What can hang from each mark
kove: fiti kimo milufuz rali segun
duvi: kimo
bedo: rali
kimo: sira
milufuz: nesi
sira: kimo
segun: kove nefelar tebu
nesi: milufuz
rali: bedo kove
kitik: segun
fiti: kove

Every row comes from one small tree of marks. The marks that hang from a mark follow it in brackets, in alphabetical order. Every link used is in the known rows. Which tree was each row made from?
In the rows, 128 means zero.
Known rows
fiti{kove{kimo{sira} milufuz rali segun{tebu}}}: [182  95 135 127 110 148 140 137 145 161 174 148 108 105 102 114 147 140
 124  93 161 153  94 143 105 134 122 128 124 112 150  98 130 127 135 130
 111  91 132 130 118 142 145 182 176 151 123  83  86 131 132 135 155  86
 155  89 138  99 124]
duvi{kimo}: [116 221 126 117 126 117 139 114 124  79  80 121  99 166 194 186 104 106
  99 208 118 101 156 117 144 129  93  79 159  90 149 143 128 108 155 143
  89 117 140 178 121  55 111 115 143 120 124 188 165 129 103 144 113  93
  80 159 156 165 122]
segun{kove{fiti rali{bedo}} nefelar tebu}: [106 147 134 132 151 128 140 215 156 114  65 125 153 125  59  79  89 148
 109  71  45 146  88 146 155 158 184 186 137 124 107 120 105 132 113 113
  98 161 162 128 127 199 150  84  88 115 110 117 115 107 129 146 150 155
 103 172  98 118 119]
fiti{kove{rali{bedo} segun{tebu}}}: [156 128 139  50 128 133 155 150 134 160 167 139  66 126 112 122 166 123
  90  97 108 132 117 158  83 146 149 152 143 116 166  94 104 119 137 134
  66 115 130 141 118 160 121 165 120 144  97  94 114 139 158 145 146 104
 148 133 103  98 122]
kove{kimo{sira} milufuz rali segun{nefelar}}: [161 103 147 154 139 108 141  99 123  98 189 123 196  96 126 105 130 156
 160  45 195 167  87 114 143 105  95 117 138 114  99 102 147 142 143 100
 115 107 120  68 105  95 170  78 204 152 103 120  86 151 112 115 158  85
 138  98 189 128 120]
kove{fiti}: [122 167 129 105 116 104 137 148 126 128  88 131 108 162 149 133 126 127
 128 175 129 110 126 102 106 116 100 182 122 112 143 130 122  92 109 138
 121 168 135 156 153 130 107 114 119 122 154 147 212 131 170 111 113 126
 135 155 132 136 141]
kove{milufuz{nesi}}: [124 161 105 160 122 154 116  40 116 109 128 114 130 166 173 120 100 139
 163 203 135 142 182 122 128  84 114  99 100 125 123 146 151 130 159 123
 163 125 133 176 144 113 107 147 143  99 146 154 137 138 149 150  98 130
 119 162 159 119 156]
rali{kove{kimo segun}}: [126 118 140 115 145 124 128 123 114 159 157 154  97 146 158 188 170 127
 121 156 147  95 154 124 100 148  99  88 141 139 148 150 118 135 139 145
 152 110 107 113 137  83 114 156  92 121 137 127 144 114  91 105 115 166
 118 123 103 136 100]
kove{milufuz segun}: [162 150 130 129 140 112 126  56 126 108 163 112 143 136 148 130 166 151
 153 181 123 153 155  98 113  89 114 125 128 141 107 117 135 120 178 127
 116 142  91 122 124 116 110 134 152 142 103 139 140 148 146 124 117 122
 136 111 139 130 155]
fiti{kove{kimo milufuz{nesi} rali segun}}: [178  90 114 103 132 145 138  95 125 143 193 135  79 110 109 104 135 139
 104 123 188 146 123 156  93 117 112 106  98 123 150  96 137 158 153 119
 149  85 130 120 114 129 140 190 153 129 112 107 106 161 108 130 132  74
 141  89 159 118 113]
fiti{kove{kimo{sira} milufuz segun}}: [176  92 120 134 135 147 120  91 136 153 148 144 108 112 135 128 163 117
 158 155 144 152 117 142 108 133 105 113  94 118 156 120 134 115 155 129
 109  99 117 119 103 113 114 167 166 148 126  98 117 148  97 110 142 101
 138  92 152 115 133]
sira{kimo}: [108 158 158  83 120 112 133 108  54 116  98 138 110 155 177 162 108  86
 200 180 113 126 158 165 102  90  71 125 123 110 127 133 136 141 159 121
  87 114 145 182 133  75 134 132 127 132 132 151 148  90  80 157 111 179
  73 180 117 104 127]
segun{nefelar tebu}: [109 177 119 153 170 101 162 132 142 120  60 104 172 155  96 143  95 148
 161 135  55 130 142 154 155 146 126 164 149  96 125 120 128  90 139 131
  80 151 135 179 147 138 116  83 131 120 131  97 115  95 154 182 143 144
  92 208 116 139 141]
segun{kove}: [119 151 134 168 138 156 110 128 143 123  66 139 114 153 112 167 114 147
 138 189  71 133 161 141 138 130 138 105 122 132 121 167 132 123 149 133
 118 133 112 165  94 132 112 130  83 123 112 185 141 128  79 120 134 178
  81 184 125 111 114]
bedo{rali{kove{kimo{sira} milufuz segun{tebu}}}}: [109  94 125 156  93 158 108 120 119 169 156 125 122 120 122 162 118  95
 111 103 150 110 160 139 153 124 138  89 155 144 130 150 156 131  98 136
 152  87 118 132 129 105 134 137 134 131 131 117  72 104 149 136 135 134
 143  93 113 134 130]
kove{fiti kimo milufuz}: [156 133 113 134 110 111 117 121 124  90 115 124 130 131 147 108 107 128
 164 153 169 124 116  74 122 104  97 138  94 114 125 131 138 106 120 127
 186 123 122 126 160 117 121 110 166 106 175 127 171 111 129  97 105  85
 147 111 164 137 140]
duvi{kimo{sira}}: [105 214 138 156 114 130 128 122 123  92  83 139 121 167 218 186 120  98
 121 192 127 117 136 120 154 125  81  85 156  88 151 159 133  97 138 142
  72 122 156 174 114  46 112 113 160 138 132 181 161 129 110 131 123 113
  85 159 169 149 134]
nesi{milufuz}: [103 177 131 111  92 102 124 142 117 171  70 115 151 173 171 195 141 126
 142 180 135 138 173 140 105 137 112 149 148 130 153 169 166  86 129 144
 147 135 121 176 148  74  95 124 111 138 103 192 131 128 162 161  92 140
 109 198 136 120 145]
kitik{segun{nefelar}}: [105 139 130 118 188  78 166  86 120  93  94 100 176 121 148 156 152 147
 165 179  94 106 140 157 140 141 119 126 140 121 129 102 102 125 139 140
  48 189 102 156 105 128 104 110 112 154 120 146 147 178 134 162 133 138
 105 191 117 131 130]
kove{fiti kimo rali segun{nefelar}}: [153 111 132  77 159  55 169 175 125  99 179 126 139  99  90  98 133 147
  92  39 211 124  69 111 112 136  88 180 139 117 115  82 118 142 111 114
 141 143 129  57 130 118 163  78 152 143 111 115 172 154 121  94 150  65
 146  93 171 170 103]
kove{fiti kimo{sira} segun}: [144 116 133 134 132  76 131 141 129 112 163 150 131 129 139 140 178 121
 129  98 204 124  94 102 112 129  63 174 117 123 130 136 124  97 118 143
 136 141 123  83 125  86 117 117 153 155 152 123 202 142 111  53 146 104
 146 106 168 164 137]
kove{kimo{sira} milufuz{nesi} rali{bedo} segun}: [136  99 132 124 107 133 118  70 111  87 252 128 135 123 181  91 150 119
 124  32 217 165 122 118 117  94 116  91 119 137 109 134 134 155 138 115
 153  85 141  76 119  89 148 119 177 132 111 136  94 156 124  93 129  87
 157 122 183 119 138]
kitik{segun{kove{fiti} tebu}}: [120 141 136 149 151  94 139 157 158 107  99 128 136 125  99 150 167 157
 121 173  88 108 127 142 129 152 157 145 142 147 116 114  89 120 126 171
 102 185 112 171 113 183 110 185  74 153 143 141 154 143 126 142 135 167
 124 173  75 119 138]
bedo{rali{kove{fiti kimo segun{nefelar tebu}}}}: [100  98 113 119 117 127 129 151 114 167 134 122 110 115  98 149 111  92
  86  88 150  92 141 144 148 142 134 131 150 141 135 134 140 135  86 134
 153 112 128 113 130 116 134 123 112 125 130 109 111 112 144 131 136 122
 138  90 111 158 119]
segun{kove{fiti kimo} nefelar}: [115 123 114 168 180 120 123 156 138  99  38 128 155 116  80 116  88 139
 150 139  87 139 108 143 163 155 123 142  89 121 113 142 131 132 132 108
 134 144 129 103 100 136 129  69 101 115 124 151 155 135  36 103 143 144
  72 157 153 156 101]

Which tree is each row?
[118 131 144 130 121 150 112 157 138  96 109 143 105 137 115 148 103 131
 115  93 102 131 140 144 135 140 145  86 137 122 124 158 124 140 120 124
 128  96 118 136  93 125 136  99  93 114 105 180 104 124  60 105 145 138
  95 189 138  97  88]	segun{kove{kimo rali{bedo}}}
[178  91 128  63 129 144 137 113 129 134 182 132  78 102 137 105 155 115
 114  96 144 143 111 141  88 131 136 111 114 119 156  98 119 137 144 119
 106  87 118 107 115 136 130 144 153 136 103 102  93 149 117 120 136  73
 153  97 141 101 113]	fiti{kove{kimo milufuz rali{bedo} segun}}
[128 128 124 169 152 145 126 165 158  89  80 113 173 112  59  91  71 149
 149  59  52 163 107 147 175 153 183 117 129 119  88 127 128 141 137 106
 130 105 136 125 113 172 157  78 124 107 109 115  46  93  82 152 154 140
  89 173 121 109 110]	segun{kove{kimo milufuz rali{bedo}} nefelar tebu}
[156 112 116  81 120 155 142 103 128 153 192 131  77 122 126  84 151 126
  95 114 123 152 125 152  86 125 158 133 111 130 152  98 116 145 150 126
 109 110 143 133 128 165 129 190 138 131 105  94 103 148 166 151 126  99
 157 110 117 100 143]	fiti{kove{milufuz{nesi} rali{bedo} segun{tebu}}}
[132 130 112 233 107 157  96 157 166 114 102 148 137 139  82 106  96 148
 137 134 123 159 122 122 156 134 146 141  90 140 100 163 137 121 127 148
 209 114 157 153 136 166 135 182 118 112 174 126 123  92  88 111 133 160
 112 142 130 124 151]	segun{kove{fiti kimo{sira} milufuz{nesi}} tebu}
[136 160 125 125 180  76 163 107 137 118 128 108 156 140  94 147 154 149
 133 128  92 138 143 145 130 137 114 165 149 123 113 109 120 104 163 137
  79 156 111 128 122 124 113 108 126 147  97 105 139 130 139 146 146 134
 108 159 122 156 146]	kove{segun{nefelar tebu}}
[130 116 144 150  95 164  90 173 142 103 114 152 132 118 131  96 112 127
 134  93 124 154  94  99 136 120 149 121 112 133 115 155 127 135 107 115
 147 120 142 108 109 148 144 109 127 121 134 162 119 124  94  82 133 138
 132 131 146  92 114]	segun{kove{fiti kimo{sira} milufuz rali{bedo}}}
[143 128 139  66  82 119 123 156 119  77 162 125 116 119 163  73 104 113
 129  53 175 124  88  69 113 105 133 136 125 110 126 114 121 131  89 111
 160 113 140 103 159 138 148  83 168  99 150 130 136 117 167 101 114  61
 174 120 154 105 120]	kove{fiti kimo milufuz rali{bedo}}
[109 162 151  34  93 114 144 186 114 115 139 134  95 146 165 102 125 116
  93  75 137 112 100  96  95 116 138 178 152 107 148 112 102 114  78 118
  96 160 154 134 156 146 132  84 118 115 127 145 180 134 208 114 118 102
 169 155 124 101 124]	kove{fiti rali{bedo}}
[108 137 127 160 189  93 154 133 149  98  77 106 180 116  87 144 152 163
 146 166  54 118 135 170 156 162 157 130 142 137 110 110  99 125 143 151
  71 183 109 161  96 171 115 140  83 154 122 137 118 152 108 165 146 172
  91 194  86 124 132]	kitik{segun{kove nefelar tebu}}
[119 139 111 207 180 125 131 159 164 104  40 122 168 131  42 142  78 153
 154 112  51 143 133 169 180 169 146 125 124 113 103 149 133 120 143 128
 130 116 127 149 109 150 132  94 102 112 123 118  90  89  47 147 159 158
  58 196 123 142 112]	segun{kove{kimo} nefelar tebu}
[ 95 119 120 139  89 175 109 111 108 169 118 119 112 134 140 161  94  98
 113 149 121  99 176 138 149 111 144  90 153 140 140 150 156 138  93 124
 139 106 120 159 135 116 127 126 122 117 130 142  86 112 169 158 118 144
 139 109 106 118 122]	bedo{rali{kove{milufuz}}}
[122 114 136  66 119 131 107 138 117 129 178 135  93 127 192 109 191  91
 123  99 109 110 121  79  89 152 158 124 123 150 142 146  89 126 121 135
 159 127 129  73 170 132 106 132  99 104 154  93 142  92 133  89  91 147
 162  96  76 128 129]	rali{bedo kove{fiti kimo milufuz segun{tebu}}}
[111 101 119 143 101 153 114 119 122 164 150 118 111 119 116 163 116  99
 103 109 145 104 169 140 148 123 141  91 158 147 127 146 153 140 102 136
 159  90 113 135 130 113 133 140 126 122 126 118  73 104 146 144 129 129
 143  90 109 138 125]	bedo{rali{kove{kimo milufuz segun{tebu}}}}
[148 158 145  91  78 128 135 160 134 121 136 129 132 134 143  80 100 156
 122 129 163 132  94  71 106  82 130 170 136 118 124  94 135 131 105 112
 141 160 146 139 166 162 154 121 165 119 141 140 160 130 217 138 109  99
 177 101 139  98 133]	kove{fiti milufuz rali}
[118 144 139 158 154 100 142 134 160 104 104 125 143 127  99 167 162 159
 131 176  76 111 149 156 137 152 157 116 151 147 115 120  93 127 136 172
  90 171 104 185 103 168 107 183  75 157 134 149 128 145 119 156 140 174
 108 193  78 108 131]	kitik{segun{kove tebu}}
[121 125 128 117 125 141 112 106 112 169 172 142 102 144 173 115 164 136
 111 200 156 114 137  93  92 113 124 132  98 160 132 131 115 154 146 132
 187 156 136 101 165 128 120 194 100 116 153 124 183 134 148 114  81 177
 155  68 101 142 139]	rali{kove{fiti milufuz{nesi} segun}}
[119 113 147 119 123 123 117 157 120 171 154 168 109 139 170 164 179 122
 124 142 171 102 113 102  98 148  92 127 125 139 150 150 112 122 112 142
 156 136 128  89 147  95 118 160 107 135 162 115 179 115 112  77 117 170
 145  89 111 145 114]	rali{kove{fiti kimo{sira} segun}}
[125 134 116 176 161 142 110 126 137 108  35 118 178 116  94  80  87 155
 165 186  53 161 107 120 162 127 150 155  82 132 100 131 135 135 149  96
 118 175 132 109 106 166 130  77 114 118 116 152 149 146  83 123 124 159
  91 128 140 133 128]	segun{kove{fiti milufuz} nefelar}
[101  95 118 115 105 137 118 141 110 167 144 128  97 119 120 162 124  89
  83 105 168  87 152 137 138 132 125 117 147 146 139 142 142 137  80 136
 159 108 116 117 128 107 130 130 107 125 132 130 122 119 148 117 125 121
 146  84 114 153 112]	bedo{rali{kove{fiti kimo segun}}}
[138 118 128 151 159  61 148 161 142 115 142 135 167 118  99 116 156 128
 138  70 169 135  74 117 136 152  84 197 123 114 118 119 118  93 120 141
 124 148 140  79 137 115 132  98 154 153 151  78 176 123 116  84 157 105
 131 113 156 182 145]	kove{fiti kimo{sira} segun{nefelar tebu}}
[101 101 117 121 107 148 117 121 108 173 131 111 126 113 125 130 115  99
  99 125 131 106 143 129 143 120 145 131 139 151 128 128 148 142  98 117
 137 135 122 110 132 129 133 117 122 127 121 127 113 133 170 139 117 126
 151  66 110 146 134]	bedo{rali{kove{fiti milufuz segun{nefelar}}}}
[ 94 106 106 144 114 158 120  94 111 169 145 107 124 124 118 137 106 104
  97 124 131 111 173 156 153 119 151 107 142 152 123 137 152 149 116 122
 151 111 125 132 128 123 135 141 114 119 119 119  82 126 159 162 120 142
 133  94 109 143 136]	bedo{rali{kove{milufuz{nesi} segun{nefelar tebu}}}}
[126 130 134 157 148 146 118 156 143 113  61 121 173 105  81  67  76 168
 145 141  81 160  86 121 154 120 157 159 103 126  97 113 132 155 139  90
 119 164 142 107 110 178 157  79 120 121 103 157 132 146 107 137 131 148
 105 117 142 118 113]	segun{kove{fiti milufuz rali} nefelar}
[ 91  97 103 141  88 165 104 119 109 163 132 119  97 126 140 140  82  92
 100 131 170  97 161 133 145 117 132  98 126 144 136 151 157 149  84 128
 196  95 133 137 143 111 133 142 121 102 153 138 110 115 149 134 110 120
 145  91 126 143 124]	bedo{rali{kove{fiti kimo milufuz{nesi}}}}
[ 97  99 121 146  78 169 100 138 111 172 122 132 121 122 144 149  97  88
 116 121 158  98 145 125 152 120 131 103 137 137 139 156 155 130  71 126
 158 103 132 135 141 109 136 123 135 118 151 132 100 108 157 127 121 131
 151  89 125 128 126]	bedo{rali{kove{fiti kimo{sira} milufuz}}}
[111 135 139 149 177  93 159 150 150 100  94 114 176 108  79 138 140 174
 130 133  74 121 117 168 151 158 163 133 155 134 106  94  95 140 130 147
  70 178 117 161  94 179 132 140  90 159 110 138 110 153 122 173 157 162
 103 187  88 113 120]	kitik{segun{kove{rali} nefelar tebu}}
[ 91 145 141  74 109 175  96  99  97 144 124 132 101 158 236 136 158  92
 150 161  56 110 162 101 101 133 166  83 125 136 156 165 103 119 128 120
 111 125 127 134 157 121  92 114  91  92 141 134 118 102 151 125  82 184
 136 152  76  84 128]	rali{bedo kove{milufuz}}
[141 107  99 209 160 110 131  47 136  99 178 114 185 127 124 102 133 140
 172  96 175 173 132 139 157 115  96 119  93 129  93 136 147 129 167 126
 168 105 136  98 122  96 133 132 182 136 142  90  98 131  90 122 139 111
 114 125 179 169 164]	kove{kimo{sira} milufuz{nesi} segun{nefelar tebu}}
[163 105 130  57 141 147 145 106 118 141 152 121 107 101 138  82 155 124
 121 121 100 154 105 146  98 126 151 138 116 121 151  87 115 139 153 100
  59 128 127 103 112 156 130 122 148 139  81  99 106 161 148 144 138  95
 146  95 130 100 126]	fiti{kove{milufuz rali{bedo} segun{nefelar}}}
[173 117 114 117 158 136 147  97 139 155 121 120 121 114  99 104 148 138
 145 172  82 156 123 150 109 137 137 151 101 122 145  92 128 116 173 123
  84 132 117 135 124 159 115 160 148 141 110  77 114 141 132 156 136 113
 130  97 121 123 145]	fiti{kove{milufuz segun{nefelar tebu}}}
[136 130 142 101 120 136 117 129 120 169 152 144 113 137 165 128 176 137
 122 194 133 111 126  79  88 119 124 139 118 154 136 129 111 139 142 131
 156 162 121 103 161 134 120 171 105 125 145 118 177 123 149 110  93 171
 158  65  88 131 134]	rali{kove{fiti milufuz segun}}
[ 86  98 111 167  88 181 100 102 106 171 137 126 115 134 152 160  87  87
 121 127 164 104 172 147 159 114 125  70 133 137 140 164 165 143  88 129
 171  83 133 146 128  95 132 136 131 110 150 139  79 115 140 138 121 136
 132 112 133 130 123]	bedo{rali{kove{kimo{sira} milufuz{nesi}}}}
[189 119 139 108 102  77 149 172 154  98 209 130 132 103  80  84 133 160
  97  47 213 137  73  72 103 106 120 168 142 131  96  81 122 138 120 134
 189 125 128  89 159 154 167 146 177 134 141  94 132 112 168 111 137  65
 181  66 143 139 137]	kove{fiti kimo milufuz rali segun{tebu}}
